Every row comes from one small tree of marks. Brackets hold a mark, then the marks that hang from it, in the order of their numbers. Every link used is in the known rows. Which tree was each row made from?
Known rows
(Z408 Z204 (Z973 Z383)): [ 1.60  1.05  0.34 -2.20 -2.44  1.37 -0.16 -1.95 -3.24 -0.49  2.79 -0.57
 -1.03  0.46 -1.27  1.78 -1.27 -2.06  0.86  1.11]
(Z204 (Z408 (Z973 (Z383 (Z991 Z936))))): [ 1.09 -0.64  1.40 -0.43  0.13 -0.15 -0.90 -0.75 -1.68 -1.59  4.35 -3.98
 -1.64 -0.81  0.39 -0.94 -0.21 -4.86  1.09  2.00]
(Z973 (Z383 Z991)): [ 1.42  0.04  2.00 -0.66 -2.91 -0.41 -0.52 -1.01 -0.80 -2.56  1.80 -1.71
 -1.47 -0.97  0.44  1.17 -0.88 -1.69  0.03 -2.27]
(Z610 (Z383 (Z973 (Z408 Z204))) (Z936 Z991)): [ 2.16  1.82  0.39 -1.87 -0.78 -1.98 -3.09 -4.40 -3.33 -2.11  3.09 -0.39
 -0.90 -0.15 -4.39  3.01  1.73  1.51  3.41 -2.45]
(Z973 (Z383 (Z991 Z936)) (Z408 Z204)): [ 0.40  0.29  2.34 -2.12 -2.99  0.93 -0.73 -1.84 -3.30 -2.78  1.95 -3.05
 -1.82 -1.09 -1.39  0.52 -0.39 -1.12  3.17 -3.62]
(Z991 (Z610 (Z383 Z973) Z936)): [ 2.00  1.33 -1.42  1.15  0.74 -3.81 -1.76 -3.13 -0.31 -0.56  5.19 -2.08
 -1.23  0.66 -0.65 -0.25  1.65  1.38  3.11 -2.80]
(Z936 Z991): [ 0.90  0.54  0.78 -1.37 -1.19 -2.81 -2.14 -1.44 -1.09 -2.06  1.96 -1.03
 -0.98 -0.20 -0.43  1.08  0.95 -1.59 -0.24  1.23]
(Z204 (Z408 (Z973 (Z383 Z991)))): [ 1.51 -0.53  1.87 -1.08 -1.25 -0.06 -0.32 -0.51 -1.43 -1.94  2.75 -2.53
 -1.26 -1.07 -0.14  1.18 -1.30 -4.88 -0.06  2.04]
(Z383 Z991): [ 1.30 -0.77  2.05 -1.32 -1.99 -2.74  0.06 -0.17 -0.85 -1.97  1.31 -1.08
 -1.47 -0.55  1.09  0.97 -0.49 -2.24 -0.18 -1.16]
(Z991 (Z610 (Z383 (Z973 Z408))) Z936): [ 1.11  1.57 -2.67 -0.02  0.88 -2.98 -1.65 -3.27 -0.54 -1.62  3.14 -2.84
 -1.93 -0.11 -0.44 -2.20  1.48  0.80  3.96 -4.10]
(Z204 (Z408 (Z973 (Z383 (Z991 Z610))))): [ 1.27 -0.77  1.11 -1.21 -1.22 -1.07 -0.77 -0.79 -1.34 -2.34  4.88 -4.71
 -1.71 -0.41  0.35 -0.54 -0.63 -4.59  1.48  1.68]
(Z204 (Z408 Z973)): [ 0.59 -0.21  0.47 -1.16  0.68 -1.64  0.12 -0.26 -1.04  0.12  1.52 -1.13
 -0.90 -0.09 -0.07  0.87 -0.88 -4.77  0.08  4.35]
(Z408 Z204 Z973): [ 1.60  0.14  0.36 -2.92 -1.55 -0.94  0.37 -1.04 -3.36  0.21  2.28  0.02
 -1.04  0.93 -0.74  1.50 -0.88 -2.70  0.75  2.13]
(Z204 (Z408 (Z973 Z383))): [ 0.60  0.71  0.47 -0.41 -0.27  0.63 -0.32 -1.15 -0.83 -0.49  1.98 -1.84
 -0.83 -0.59 -0.72  1.13 -1.34 -4.23  0.22  3.28]
(Z610 Z383): [-0.06  1.49 -0.11  0.16 -0.67 -1.98 -0.20 -3.19  0.57 -0.57  1.20  1.76
 -0.30 -0.60 -0.09  1.04  0.56 -1.08  0.21 -0.75]
(Z936 (Z991 (Z383 (Z973 (Z408 Z204))) Z610)): [ 2.52  0.42 -0.32 -3.62 -2.05 -0.81 -2.40 -3.47 -3.24 -3.60  3.23 -1.08
 -2.84 -0.06 -3.11 -1.00  1.87 -0.70  3.45 -2.34]
(Z973 Z383): [ 0.43  1.31  0.62  0.19 -2.01  0.32 -0.53 -1.49 -0.23 -1.14  1.00 -1.08
 -0.93 -0.41 -0.21  1.17 -0.76 -0.98  0.20 -0.91]
(Z383 (Z973 (Z408 Z204)) (Z991 (Z610 Z936))): [ 2.81 -0.71  1.53 -2.56 -1.93 -2.91 -1.13 -0.69 -3.91 -2.40  3.83 -4.77
 -2.64  0.61 -1.64  1.04  0.04  0.68  4.95 -4.57]
(Z973 (Z383 (Z991 Z610 Z936)) (Z408 Z204)): [ 0.17  0.02  1.55 -2.10 -3.08 -0.07 -1.06 -1.98 -3.17 -3.10  4.06 -5.21
 -2.23 -0.49 -0.77 -1.27  0.33 -0.70  4.74 -4.02]
(Z610 (Z383 Z973) Z936 Z991): [ 2.69  1.19 -0.57  0.40  0.81 -3.45 -2.72 -3.88  1.05 -1.51  4.92 -0.75
 -0.72 -0.16 -1.55  1.58  2.13  2.75  1.35 -1.91]
(Z383 (Z973 (Z408 Z204)) (Z991 Z610 Z936)): [ 2.74 -1.32  0.28 -3.49 -1.30 -2.54 -0.74 -0.76 -3.85 -2.74  3.76 -4.80
 -3.50  0.39 -0.57 -1.57  0.08 -1.00  4.59 -4.60]
(Z973 (Z383 Z991) (Z408 Z204)): [ 0.87  0.35  2.80 -2.79 -4.43  1.21 -0.09 -1.65 -2.99 -3.04  0.35 -1.51
 -1.53 -1.18 -1.79  2.61 -1.44 -1.15  2.19 -3.48]

Write each row's tree
[-0.40  0.98  0.83  1.61 -0.61 -2.02 -1.30 -2.38 -0.29 -0.92  4.77 -1.86
 -1.18  0.09  0.04 -2.12  2.78  0.18  3.07 -0.61]
(Z991 Z383 (Z610 Z936))
[ 1.89 -0.53  0.45 -2.27 -2.04 -0.45 -1.17 -1.68 -4.05 -2.03  7.24 -4.87
 -2.14  0.64  0.22 -2.06  0.39 -2.40  3.26 -0.66]
(Z408 Z204 (Z973 (Z383 (Z991 Z610 Z936))))
[ 1.95  0.97 -1.13 -2.56 -0.05 -1.39 -2.11 -4.62 -1.02 -2.23  3.41 -0.52
 -1.76 -0.57 -2.62  0.34  1.50  1.70  3.16 -3.38]
(Z610 (Z383 (Z973 (Z408 Z204))) (Z991 Z936))
[ 2.53  0.33  0.14 -3.44 -1.81 -0.68  0.17 -0.99 -3.05 -1.18 -0.74 -0.43
 -2.30  0.20 -2.13  2.39 -1.66 -0.75  2.32 -2.88]
(Z383 (Z973 (Z408 Z204)))
[ 0.22  0.58  2.90 -1.17 -3.72 -0.47 -1.44 -1.94 -3.34 -2.79  4.09 -5.21
 -1.42 -0.31 -2.01  1.41  0.10  0.94  5.06 -3.93]
(Z973 (Z383 (Z991 (Z610 Z936))) (Z408 Z204))
[ 1.62  0.28 -0.91 -2.06 -0.56 -0.14 -0.83 -2.76 -2.85 -1.81  3.32 -1.88
 -3.27  0.16 -1.57 -3.31  1.66 -0.58  4.91 -3.60]
(Z991 (Z383 (Z973 (Z408 Z204))) Z610 Z936)
[ 0.17  1.30 -0.74 -0.73 -0.76 -3.78 -2.74 -4.12 -0.13 -2.49  4.77 -0.95
 -0.69 -0.13 -0.46 -0.62  2.58 -0.83  1.22  0.08]
(Z936 (Z991 (Z610 Z383)))
[ 3.16 -1.14  0.74 -4.09 -2.74 -2.41 -0.16 -0.72 -3.49 -3.02  2.12 -3.24
 -3.15  0.33 -1.03  0.61 -1.02 -1.12  3.63 -4.51]
(Z383 (Z973 (Z408 Z204)) (Z991 Z610))
[ 2.08  1.50  0.27 -1.65 -0.65 -1.95 -2.41 -4.55 -1.16 -1.96  3.45 -0.63
 -0.90 -0.48 -3.83  2.93  1.51  3.24  3.43 -3.27]
(Z610 (Z383 (Z973 (Z408 Z204))) Z936 Z991)
[ 2.44  0.34  1.01 -0.94 -2.46 -0.47 -0.83 -0.79 -1.86 -2.26  2.94 -2.21
 -1.06 -0.28  0.49  1.07 -1.00 -2.22 -0.36 -0.11]
(Z408 (Z973 (Z383 Z991)))
[ 2.46 -0.61 -0.58 -1.48 -0.50 -3.57 -1.41 -0.33 -1.95 -3.04  3.27 -5.73
 -3.10  0.06  0.58 -2.30  0.45 -0.38  3.63 -4.51]
(Z383 (Z973 Z408) (Z991 Z610 Z936))
[ 2.29  0.57  0.34 -2.65 -1.92  0.92  0.09 -2.51 -2.60 -1.74 -0.31  1.70
 -2.58 -0.47 -2.67  0.63 -0.07 -1.02  2.36 -3.15]
(Z991 (Z383 (Z973 (Z408 Z204))))
[ 2.30  0.76  1.17 -1.80 -1.28 -0.33 -2.25 -3.52 -1.61 -2.47  3.18 -0.66
 -1.91 -0.56 -3.61  1.12  2.03  2.52  3.44 -2.78]
(Z610 Z936 (Z991 (Z383 (Z973 (Z408 Z204)))))
[ 1.89  0.74 -2.74  0.12  1.47 -3.37 -1.35 -3.03 -0.23 -0.77  5.17 -2.05
 -2.16  0.53  0.62 -2.85  1.70 -0.41  2.84 -2.95]
(Z991 (Z610 (Z383 Z973)) Z936)
[ 0.83  0.34  2.04  0.94 -2.26 -2.04 -1.70 -1.20 -1.10 -2.34  5.55 -5.41
 -1.21 -0.05  0.33 -0.11  0.77  0.39  2.91 -2.63]
(Z973 (Z383 (Z991 (Z610 Z936))))
[ 2.08  0.82 -1.02 -0.68  0.33 -0.91 -2.57 -2.99  0.49 -3.08  2.48 -1.55
 -2.41 -1.06 -1.24 -2.27  2.45  1.44  2.11 -2.74]
(Z610 (Z991 (Z383 (Z973 Z408)) Z936))
[ 3.24 -1.54 -0.65 -1.34  0.18 -4.05 -1.09 -0.04 -1.70 -2.32  5.21 -4.95
 -3.36  0.61  1.74 -2.95  0.67 -1.53  2.52 -3.33]
(Z383 Z973 (Z991 Z610 Z936))
[ 3.08 -0.39 -0.53 -0.56  0.56 -3.02 -0.99 -2.31 -0.82 -2.01  3.80 -0.54
 -2.21 -0.50  0.61 -0.94  1.13 -1.36  1.12 -3.78]
(Z610 (Z383 Z973 (Z991 Z936)))
[ 2.34  0.21 -1.10  0.02  0.86 -0.72 -0.83 -1.91 -0.76 -0.89  2.69 -0.03
 -2.78 -0.11  0.13 -2.85  1.62 -1.45  1.30 -2.02]
(Z991 (Z383 Z973) Z936)
[ 1.43  1.01 -1.85 -0.01  0.20 -1.39 -1.44 -2.23 -1.02 -2.12  2.81 -2.91
 -2.99 -0.16 -0.24 -4.01  2.07  0.00  3.98 -3.54]
(Z991 (Z383 (Z973 Z408)) Z610 Z936)
[ 3.39 -1.01  1.48 -4.20 -2.63 -1.32  0.15 -0.45 -3.57 -2.60  0.10 -1.11
 -2.76 -0.24 -1.57  2.31 -1.68 -1.33  2.00 -4.16]
(Z383 (Z973 (Z408 Z204)) Z991)
[ 2.17  1.34  0.37  0.17 -0.34 -1.45 -2.83 -2.89  0.29 -2.77  2.65 -1.68
 -1.53 -0.87 -2.44  0.33  2.36  3.13  2.43 -2.57]
(Z610 Z936 (Z991 (Z383 (Z973 Z408))))
[ 3.51 -1.30  0.16 -1.27  0.18 -3.03 -0.78  0.09 -1.69 -1.85  3.07 -2.85
 -2.96 -0.05  1.14 -1.16  0.10 -1.76  1.04 -3.00]
(Z383 Z973 (Z991 Z936))
[ 2.33  1.07 -1.08 -1.55 -1.18 -1.97 -3.05 -2.95 -1.45 -3.96  2.60 -2.01
 -2.50 -0.44 -1.76 -1.83  2.29 -0.08  2.40 -2.25]
(Z936 (Z991 (Z383 (Z973 Z408)) Z610))
[ 1.72  0.69  0.88  0.59 -1.71 -2.02 -2.13 -1.07 -2.29 -2.12  6.83 -5.87
 -0.91  0.56  0.36 -0.23  0.69 -0.19  2.62 -0.39]
(Z408 (Z973 (Z383 (Z991 (Z610 Z936)))))
[ 0.03  1.19  2.09  0.89 -2.89 -1.65 -2.04 -1.45 -1.31 -3.18  3.56 -6.18
 -1.05 -0.64 -0.63  0.57  0.56  1.46  4.08 -3.76]
(Z973 (Z383 (Z991 (Z610 Z936))) Z408)
[ 2.81 -0.36  0.24 -1.41 -0.37 -2.63 -0.96  0.03 -1.97 -2.65  1.06 -3.67
 -2.63 -0.46  0.19 -0.59 -0.14 -0.70  2.17 -4.10]
(Z383 (Z973 Z408) (Z991 Z936))
[ 1.32  1.53 -0.61 -1.08 -0.81 -2.27 -1.39 -3.80 -2.53 -0.94  3.71 -1.89
 -1.35  0.54 -2.86  1.19  0.99  1.75  5.33 -4.05]
(Z991 (Z610 (Z383 (Z973 (Z408 Z204))) Z936))
